Each row was made from one path, in order. Every step used is in the known rows, and no mark comes twice. Write each row's path.
Known rows:
r/u/w: [  2 -11   3  -4   8   0  17  11  -3 -12   4   1   2  -9  -1   0  -1  -2
  13 -13  -5  -1   3  -1  -3  -3  -1   1  10   4  13   4   0   0  -5  -6
  -1 -21   3  11  13   6   3  -1 -17]
w/y/n/u/r: [  6  -4   1  -8  -3  -1  14  17  -1 -11  13   5   0 -11  -7   4  -1  -5
   7  -4   2   1  -2  -6  -2   9  -8   2  -7   4   5  12   2   2   2 -10
   3  -5   3  10  15   1   0  -4  -5]
n/u/r/f/d: [  4  -5   2  -6   5  -4  12  14   6  -9  11   3   4 -10  -1   5   3  -1
  11  -7  -1  -3   0   0  -3   8  -7   3  -2  -3  15  10  23   4  -2 -15
   9  -1   1  11   9   4   9  -2 -15]
n/u/w/f: [  2  -7   2  -6   5  -2   8  15  -3  -9  16   3   1 -13   1   4   2  -7
  13 -10  -3   1   5   1  -7  12   0   3   0   4  17  12   1  13   0  -8
   3 -15   5   9  14   0   2  -4  -9]
d/y/w/u: [  9 -13   0  -3  13   0  12  11  -2 -11   3   4  -1  -1   0   3  -6  -3
   4  -4  -4  -7  -1  -2   1   2 -29   0   0   5   0   2  -5   4   2 -12
   5 -17   2   9  16   8   5  -2  -8]
d/y/w/u/r/f: [ 11 -12   1  -7  16  -1  11  10   0 -11   9   4   3 -13   4   2   1   1
   9  -9  -2  -9   0   1  -2   6 -24   2  -3  -1  -1  -4   4   2   0 -12
   8 -15  -5   8  17   5   8   0 -10]
n/u/r/f/d/y: [  9  -4   0  -6   7  -6  12  13   6  -8   9   3   3 -13  -2   1  -1  -2
  12  -7   0  -7  -4   2  -4   8 -12   1  -8  -3  10  12  23   5  -1 -18
  14 -10  -2  11  12   8  10  -1 -13]
n/u/r/f: [  3  -6   3  -9   2  -5  12  16   5  -4  12   4   3 -10   0   6   0  -2
  12 -11  -1   2   3   1  -4   9   2   3  -3  -1   9   6  16   5  -3  -9
   6  -2  -1   9  11   0   6   0 -13]
n/y/w/f/d: [  7 -10   0   1  17   1  -2   9  -4  -6  15   5   0 -10 -12   4  12  -1
   8  -9  -6  -5  -4  -1  -2   7 -18   2   3   0  15  17   4   6   6 -17
   4 -12   8  12  11  11  -4  -9  -5]
f/d/y/n/u/w: [  7  -5   1  -6   9  -1  16  15  -5 -18  11   0  -3  -6  -4  -2  -5  -4
   9   0  -2  -8  -3  -2  -3   7 -19  -2   0   3  17  18   5  10   2 -17
   6 -20   1  13  13  10   3  -3  -9]
w/f/d/y/n/u/r: [  9   0  -3  -9   3  -2  10  16   1 -14  18   4  -2 -15  -8   0  -3  -4
  12   0   0  -6  -5  -3  -6  12  -9   0 -10   2   9  20  17  12   3 -13
  14  -5   3  13  16   2  -4  -5   0]
r/u/w/y/n: [  5  -8   1  -7   6   2  13  11 -10 -16  11   2   2 -14  -2  -2   2  -3
  12 -15  -4  -3  -1  -4  -1  -3  -9  -2   6   5  13   8 -11   1   0  -8
  -4 -31   0  13  15   6   7  -6 -14]
n/y/w: [  7 -15   1   0  13   0   7  11  -2  -4  10   4  -2  -2 -11   5   5  -1
   5  -8  -5  -1  -1  -1   0   2 -14   1   4   1   7   7  -4   3   4 -14
  -3 -12   5  10  10  11  -6  -2  -9]
f/w/u/n: [  5 -12   2  -3   9   2  11  10  -5  -6  -6   2   0  -1  -3   4  -8  -2
   5  -7   0  -2   3   3   1   7 -17   5  11   7   0   0   9   8   5  -6
  -6  -2   7   7  16   3   0  -3  -7]
y/n: [  6 -11   1  -6  -3  -2   9  16  -3 -10   8   2  -6   0  -9   3  -8   0
   4  -3  -4   2  -2  -5   0  -3  -4   0   0   5   7   9  -2   1   1  -6
  -2  -3   2  12  13  -1  -5  -3  -5]
d/y/n/u/w: [  7  -7   1  -9   4  -1  17  16  -5 -14  13   0  -4  -7  -2  -1  -9  -6
   9  -4  -3  -5  -1  -1  -4   7 -11  -2  -2   5  12  12  -3  12   1 -12
   3 -21  -1  11  15   4  -1   0  -9]
y/n/u: [  2  -6   1  -8  -3  -2  15  19  -2 -11  10   2  -3  -3  -6   7  -9  -4
   5  -1  -2   1   0  -5   0   4  -3  -1  -2   4   8  13   3   7   2  -7
   0  -1   3  10  12   0   1  -3  -6]
d/y/w: [ 10 -14  -1  -1   9   0   9  11  -1  -8   8   4  -4  -3  -3   2  -2  -1
   5  -4  -5  -2  -3  -2  -2  -1 -18  -1  -3   5   4   6  -8   4   2 -17
   5 -16   0   9  15   8   0   0  -8]
w/f: [  4  -9  -1  -3   0  -3   1  13   1  -6  12   5  -1  -9  -8   4   1  -3
  10 -10  -5   5   1   1  -4   4   0   5  -4   5   8  10   1   6   0  -7
   4  -4   5  10  14  -3   1  -7  -4]
w/y/n/u/r/f: [  7  -3   1 -13   0  -3   8  16  -2 -10  20   4   3 -18   0   3   4  -3
  10 -12   1  -1  -1  -3  -2  10  -9   0  -9   1   7   9   5   4   1 -11
   4 -12  -3  11  14  -2   9  -5  -9]
r/f/w: [  7 -13   1  -6   5  -3   8   9  -1   1   9   4  -2  -8  -3   6   4   0
   8 -14  -4  -1   1   2  -1   4  -6   2   2   7  14   5   2   5   0 -15
  -1  -8  -1   8  14   3   8  -4 -11]
y/n/u/r/f/d: [  5  -3   2 -11   3  -3  11  17   0 -13  16   2   0 -11  -1   4   0   0
  10  -4  -1  -5  -3  -5  -2   7  -8  -1  -3  -2  16  14  21   6   0 -13
   7  -2  -1  13  11   2   5  -3  -9]
d/y/n/u: [  7  -5  -2  -9  -1  -2  15  18  -1 -10   9   2  -4  -5  -5   4 -12  -5
   6  -1  -2  -3  -3  -2  -1   5 -11  -2  -7   5   2  13   2  10   3 -11
   5 -10   0  12  14   3   2  -2  -5]

Write each row's path:
[  2  -4   1  -7   6   1   7  14  -7 -16  20   1  -2 -11  -1   2   1  -5
  12  -3  -4  -5   0  -4  -5  13  -9   0   0   3  23  20   6  14   3 -12
   4 -16   5  13  13   2   2  -8  -5] | y/n/u/w/f/d
[  7  -9  -1  -1  18   4  -8  10  -8  -3  13   3   3 -11  -7   4   6  -1
   9 -14  -5   0   0   3  -2   9 -13   4   6   0   2   7   5  13   9  -9
  -2 -14   8  11  14   5 -12  -4  -5] | u/n/y/w/f
[  6 -13   1  -2   8   1   0  10  -4  -8  16   5  -2  -7  -3   7   6  -2
   8  -8  -7   3   0  -2  -3   4 -10   1  -1   6   9   7  -7   7   3 -10
   2 -10   5   9  15   0  -1  -6  -5] | y/w/f
[  3  -7   1 -10  -3  -2  17  19   0 -10  12   2  -1  -5  -7   5  -7  -4
   8   1   0   1   0  -6  -3   7   2   0  -2   3   6  11  12   6   0  -6
   2   4   4  10  14  -2  -7  -1  -5] | y/n/u/r
[  2  -9   2  -6   9   1   8  11  -4 -12  11   2   3 -15   0   0   4  -4
  16 -16  -6  -1   4   0  -5   2   2   2   8   4  16   7   1   6  -2  -3
   2 -26   4  11  15   1   4  -5 -13] | r/u/w/f
[  5  -9   0  -1  20   6   5  10  -9  -6   1  -1   5  -8  -6   3   0   0
  10 -15  -5  -2  -1   0   2   0 -14  -1  15  -2   0   5   8   8   5  -7
  -6 -19   7  12  12  12  -5   0 -16] | r/u/n/y/w
[  4 -13   2  -1  14   3   4  11  -7 -13  -2   1   2  -1   4   5  -7  -1
   4  -5  -3  -1   3  -1   2   4 -23   3   9   2  -3  -1   3   7   5  -5
  -4  -9   5   8  16   3  -1  -2 -10] | y/w/u/n
[  4 -10   2  -2   7   0  14  10  -5 -12   5   4   4 -14  -1  -1   5  -4
  11 -17  -3  -1   1   0  -2  -2  -9   2   6   4  14   4  -8  -1  -3 -10
  -1 -29   3  10  14   8  11  -4 -18] | r/u/w/y
[  7   0  -4  -7   3  -1   7  16  -3 -14  16   2  -5 -15  -7   3  -5  -5
  10  -2  -3  -5  -5  -2  -3   9 -14  -2  -9   4  12  22  10  15   7 -14
  12 -11   3  14  14   4   7  -8  -1] | w/f/d/y/n/u
[  7 -14   3  -2  16   0  14  12   0  -7   6   5   2  -5  -8   3   3  -1
   5  -5  -1  -6   0  -2   0   7 -18   5   6  -2   3   2   7  -1   2  -9
  -1  -4   5   8  13   8  -9   0  -7] | n/y/w/u/r
[ 12 -10   1 -10   3  -1   6   9  -5  -5  18   6  -1 -18  -3   2   9   0
  10 -14   0  -3  -3  -1  -2   6 -14   1  -2   7  10   6  -2   2   2 -16
  -1 -10  -4   9  17   1   2  -5  -6] | u/r/f/w/y/n
[  4  -8   3  -5  -1  -3  19  18   5  -6   6   4   1  -4  -6   5  -4  -5
   7  -3   1   2   2  -2  -4   7   3   4  -3   1   6   8  15   3  -2  -8
   4   7   5   7  12   1  -6   0 -11] | n/u/r
[ 11  -8  -1  -1   9  -6   3  10   3  -8   4   3   0 -10  -5   0  -1   1
  10 -11  -5  -4  -6   4  -1   1 -17   2  -5   1  11  10  10   4   0 -18
  10 -16  -4  14  11   8  11  -4 -12] | r/f/d/y
[ 10 -10  -2  -6   0  -3  10  15  -2 -10   8   3  -6  -5 -11   0  -9  -1
   5  -3  -3  -1  -5  -3  -1  -2 -10   0  -6   6   1  10  -2   4   2 -10
   3 -12   0  13  15   2  -4  -2  -3] | d/y/n
[  7  -4   0 -12   2   0   8  12  -8  -5  18   4  -1 -18   1   8   5  -4
   8 -13  -1  -3   0   0   1  11 -18  -2  -5   8  15  11  -5  11   5 -17
  -3 -19  -2   9  15   4  15  -8  -9] | r/f/w/y/n/u
[ 13 -12   0  -2  15  -1   7   7   1 -11  12   5   1  -9   0  -1   7   3
  11  -7  -4  -9  -6  -2  -4   3 -22   0  -4  -1  10   7  10   2   0 -21
  11 -14  -5  11  13  10   4  -1 -12] | u/r/f/d/y/w
[  8  -4  -1  -7   3  -3  17  17   2 -15  10   3  -3  -6  -9  -1  -8  -3
   7   3   1  -5  -7  -4  -3   6 -13  -1  -7   1   8  18  18   5   2 -15
  10   0   1  12  14   7  -6  -1  -5] | f/d/y/n/u/r
[ 10 -10  -1   1   5  -4  10  12   4 -10   1   4  -4  -3 -11  -1  -5  -2
   6  -3  -3  -3  -6   1  -2  -2 -16   3  -5   4   9  14   8   0   1 -17
   9 -10   2  13  13   9   3  -4  -9] | f/d/y
[ 10 -10   0   2  20   3   5   9  -5 -17  -5   0   0  -4   1   0  -8   0
   5  -3  -3  -8  -4   0   2   4 -37   1   6   1  -2   5   9   9   6 -13
   5 -15   4  11  16  11   3  -3 -10] | f/d/y/w/u/n
[  4 -15   3  -2  11   0  12  11  -2 -12   2   4  -1  -2   1   7  -3  -2
   2  -4  -5  -3   2  -4   2   1 -21   1   4   4   4   1  -5   1   2  -9
   0  -9   4   8  14   4   3  -4  -9] | y/w/u
[  2  -5   2 -11   2   0   6  16  -8 -13  21   1  -2 -12  -1   4  -1  -6
  13  -7  -3  -1   3  -2  -5  12  -1   0   0   4  17  14  -1  13   2  -7
   1 -17   4  11  15  -2  -1  -5  -3] | y/n/u/w/f
[  8  -9   3  -2  23   0   8   9   0  -8  12   4   3 -12  -4   2   9   3
   8 -10  -2 -11  -2   0   1   9 -27   3   6  -6  11   4  15  -1   2 -16
   5 -11   1  12  10  13   4  -3 -11] | n/y/w/u/r/f/d
[  2  -8   1  -2   7   2   7  13  -3  -9  -5  -1   4  -7  -3   2  -8  -1
  11 -13  -3   3   1   0   0  -4  -1   2  11   2  -2   3  13   6   1   0
  -3 -11   5  12  13   2   1  -1 -15] | r/u/n
[  7 -12   0  -1  12   1  -2  10  -4  -2  18   5   0 -11 -10   6   8  -2
   9 -12  -6  -1  -1  -1  -3   8 -10   2   2   2  10   9  -4   6   5 -13
   0 -13   7  10  12   6  -6  -5  -4] | n/y/w/f
[  8 -14   4  -1   5  -2  10   9  -3  -8   9   5   0  -9  -4  -1   6  -4
   8 -13  -2   2   1   2  -3   3 -11   5   1   5  14   7 -13  -2  -2 -13
  -1 -22   3  10  13   5   5  -4 -14] | u/w/y
[  7  -8   1 -10   0   0  17  13  -4  -8  14   6  -2 -12  -6   5   2  -5
   6  -4   3  -2  -1  -4  -3  12 -12   1  -2   8  11  12   1   7   4 -15
  -2  -3   3   7  17   3  -3  -5  -6] | f/w/y/n/u/r
[  5 -13   2  -3   5   0  16  11  -1  -5  -2   4  -2  -2  -5   6  -5  -3
   3  -5  -1  -3   3   0   0   4 -14   5   6   9   7   4   2   3   1  -9
  -4   0   6   7  15   4   1  -5  -7] | f/w/u
[  7  -6  -2  -2  14   0   8   8  -3 -16   7   2   2 -17  -2  -4   4  -3
  17 -14  -6  -8  -3   2  -5   2 -10   1   4   3  16  15   8   8  -1 -13
  10 -30   2  14  15   9   8  -5 -12] | r/u/w/f/d/y
[  9 -11   0  -1  16   3   5  10  -6 -13  -2   1   1  -5   1   2 -10  -1
   5  -6  -3  -5  -1   2   1   5 -29   1   5   2  -9  -1   0   9   6  -8
   2 -15   2   9  17   6   2   0  -9] | d/y/w/u/n
[  6 -13   3  -1  16   0  11  11  -2  -7   5   4   1  -4  -8   5  -1  -2
   2  -6  -3  -5   2   0   2   5 -22   3   7   1   4   3   0   3   5 -10
  -3 -12   6  10  11  10  -2  -4  -8] | n/y/w/u
